Each row was made from one walk, in order. Every step used is in the known rows, and no mark comes twice. Write each row's walk.
Known rows:
duvilir, vizemas, lebu: [ 6.85 -0.47  3.76  0.30  5.24  3.88  4.86  2.11  1.59 -4.14 -0.13  0.22
  1.84  3.07 -2.27  1.40 -0.96  2.24]
duvilir, nasi: [ 2.74  1.37  2.87  3.86  3.22  2.43  6.98  3.51 -0.47 -3.64  2.31  1.09
  2.22  0.83 -1.74  0.23 -1.03  4.25]
godir, bofipu, duvilir: [ 6.21  2.80  5.51  1.52  4.34  1.16  3.76  0.57 -2.53 -5.78  0.03  3.27
 -0.32  1.05 -1.60  4.25 -0.06  6.36]
godir, bofipu, lebu, gezi: [ 4.70  0.62  4.88  0.26  5.17  5.14  3.18  0.29 -2.37 -5.61 -0.79  2.18
  2.27  0.09 -0.52  3.54 -6.90  2.62]
bofipu, lebu, gezi: [ 3.92 -0.51  4.07  1.06  2.84  6.14  5.16 -0.43 -1.44 -4.52 -0.08  1.67
  2.72  0.83 -2.41  0.11 -5.62  2.30]
godir, bofipu, duvilir, vizemas: [ 7.51  2.72  4.49 -1.06  4.09  0.97  2.75  1.96 -0.34 -5.39 -0.57  0.57
  0.52  3.59 -1.23  4.44  0.50  5.99]
nasi, duvilir, vizemas, lebu, gezi: [ 5.04 -0.63  2.35 -0.12  4.57  5.01  3.08  0.68  2.37 -3.90 -2.01 -1.24
  2.45  3.35 -2.46  0.22  1.61  0.85]
bofipu, duvilir, vizemas, lebu, gezi: [ 7.33 -1.92  3.56 -0.41  2.85  5.37  2.90 -1.57  1.28 -4.00 -3.19 -0.84
  2.12  1.94 -3.10  1.05 -0.03  2.21]
nasi, duvilir: [ 3.48  3.04  3.51  2.80  3.31  1.63  5.42  1.54 -0.54 -4.67  1.63  2.47
  0.12  3.24 -2.60 -0.07  2.81  4.68]
lebu, gezi: [ 3.07  1.00  4.01  3.56  2.92  5.93  6.43  0.65 -1.02 -5.35 -0.10  2.28
  2.77  0.64 -2.24 -1.11 -3.95  1.44]
gezi, lebu, vizemas, duvilir, bofipu: [ 7.80  1.84  3.35 -0.20  6.04  4.95  3.73  2.56  0.92 -3.12 -2.49  0.35
  3.14  2.21 -1.03  0.31 -2.88  1.67]
vizemas, duvilir, bofipu: [ 6.59  2.13  4.21  2.83  3.65  1.76  4.09  0.81  0.58 -4.20  1.02  2.06
  3.25  0.94 -0.45 -0.48 -1.35  2.91]
duvilir, vizemas, lebu, gezi: [ 5.46 -1.78  3.29  0.70  4.47  6.51  4.54  0.82  1.89 -4.57 -2.09 -0.42
  3.28  1.78 -1.90  0.39 -3.02 -0.01]
duvilir, lebu: [ 2.60  2.19  4.65 -0.22  3.84  2.82  4.96  2.27 -0.37 -3.43  1.18  1.86
  2.45  2.91 -2.33 -0.54 -1.13  3.92]
godir, bofipu, duvilir, vizemas, lebu: [ 8.80  0.18  5.24 -1.22  5.71  2.08  1.62  1.08  0.25 -4.87 -2.43  0.28
  0.18  2.21 -1.17  5.69  1.01  4.75]
vizemas, lebu: [ 5.39 -0.43  5.07  3.06  5.25  4.28  5.73  0.61 -0.33 -4.94  0.44  2.91
  0.70  0.21 -2.11  1.28 -1.44  2.28]
lebu, vizemas, duvilir: [ 6.40  2.27  4.79  1.63  3.13  5.98  5.83  2.00  1.01 -4.14  0.89  1.35
  0.70  1.52 -2.68  0.70 -2.39  0.76]
vizemas, lebu, bofipu, duvilir, nasi: [ 4.85 -2.41  3.49  2.25  2.85  0.72  3.25 -0.47  0.51 -2.09 -1.99 -0.77
  2.35 -0.97 -0.65  6.29  1.36  5.92]
godir, bofipu, lebu, vizemas, duvilir, nasi: [ 6.44  1.27  4.39 -0.81  4.91  4.69  2.56  3.41 -0.08 -2.73  0.16 -1.21
  1.64  0.07 -0.77  5.36 -4.57  2.33]
gezi, lebu, bofipu, duvilir, vizemas: [ 8.04  1.05  2.28 -1.99  4.25  0.38  3.05  0.06  0.28 -2.98 -3.76 -1.04
  2.05  4.22 -1.23  6.78 -0.30  7.35]

Which walk is each row?
[ 5.06 -0.44  2.46 -0.52  4.58  1.04  2.48  1.29  2.97 -2.44 -1.66 -1.42
  2.27  4.14 -0.03  5.20  2.86  3.83] -> nasi, duvilir, vizemas, lebu, bofipu
[ 5.82 -1.41  3.17  0.09  4.57  2.76  3.82  1.42  2.33 -3.37 -1.42 -0.98
  3.05  2.63  0.59  5.63 -2.04  3.08] -> duvilir, vizemas, lebu, bofipu
[ 5.03  1.57  3.51  0.52  6.14  6.32  6.25  3.56 -0.79 -4.37 -1.44  1.45
  0.69  2.91 -2.67  0.89 -3.81  2.28] -> gezi, lebu, vizemas
[ 7.13  1.23  4.91 -0.70  3.09  6.10  4.06  0.70  0.17 -3.05  0.66  0.74
  0.66  2.07 -3.03  1.87 -4.06  1.89] -> bofipu, lebu, vizemas, duvilir
[ 5.75  2.19  3.60  3.63  3.51  2.21  5.90  1.64  0.35 -3.53  2.05  0.78
  1.88 -0.66 -2.43  1.51 -1.14  3.52] -> vizemas, duvilir, nasi
[ 5.84  0.31  3.65 -0.07  2.80  5.31  4.18  2.43  0.92 -1.43  0.85 -1.38
  1.89  1.26 -2.54  2.07 -3.43  2.09] -> bofipu, lebu, vizemas, duvilir, nasi
[ 3.09  2.44  2.53  2.47  3.46  0.05  3.75  2.52  0.64 -3.94  1.37  1.90
  2.77  3.97 -0.18 -2.17  3.45  4.70] -> nasi, duvilir, bofipu
[ 4.24  1.93  5.20 -1.18  2.18  1.74  3.50  0.19 -0.49 -3.30 -0.03  1.58
  1.49  2.66 -3.24  0.26  1.90  6.42] -> bofipu, duvilir, lebu
[ 8.14  2.35  4.21  0.09  5.86  6.22  5.31  1.54 -0.18 -3.74 -1.94  1.28
  0.53  1.51 -3.28  2.18 -3.54  1.52] -> gezi, lebu, vizemas, duvilir
[ 4.60  0.19  3.59  0.70  3.68  2.15  3.70  1.62 -0.47 -3.66  1.05  1.90
  3.74  2.82  0.02 -0.81 -3.07  4.80] -> duvilir, bofipu, lebu
[ 4.89  1.96  4.56 -0.80  3.09  1.40  3.29 -0.20  1.18 -2.11 -0.47  0.53
  3.66  0.89 -0.58  4.55 -2.03  3.78] -> vizemas, duvilir, lebu, bofipu
[ 1.31  2.14  3.14 -1.28  3.13 -0.02  2.75  1.42  1.01 -1.90 -0.06  0.13
  3.21  3.86 -0.07  3.23  2.75  5.36] -> nasi, duvilir, lebu, bofipu
[ 5.45  0.32  2.17  1.18  3.91 -0.42  4.11  0.43 -1.14 -2.28 -3.06 -0.47
  2.40  0.32 -0.97  6.67 -0.12  8.23] -> gezi, lebu, bofipu, duvilir, nasi
[ 3.32  0.30  2.76  2.64  1.21 -0.50  4.21  0.76 -0.03 -2.40 -0.41 -0.48
  2.81  0.49 -0.67  5.13  0.68  7.30] -> lebu, bofipu, duvilir, nasi
[ 4.87  1.64  3.25  2.43  2.79  5.29  5.76  3.40  1.35 -2.59  1.10 -0.85
  2.06  0.93 -2.16  0.84 -1.68  1.32] -> lebu, vizemas, duvilir, nasi
[ 3.33 -0.18  2.28  0.22  2.79  3.11  1.86 -0.04  0.09 -2.90 -0.49  0.58
  4.61  3.08 -0.40 -2.16 -0.63  3.48] -> nasi, duvilir, bofipu, lebu, gezi
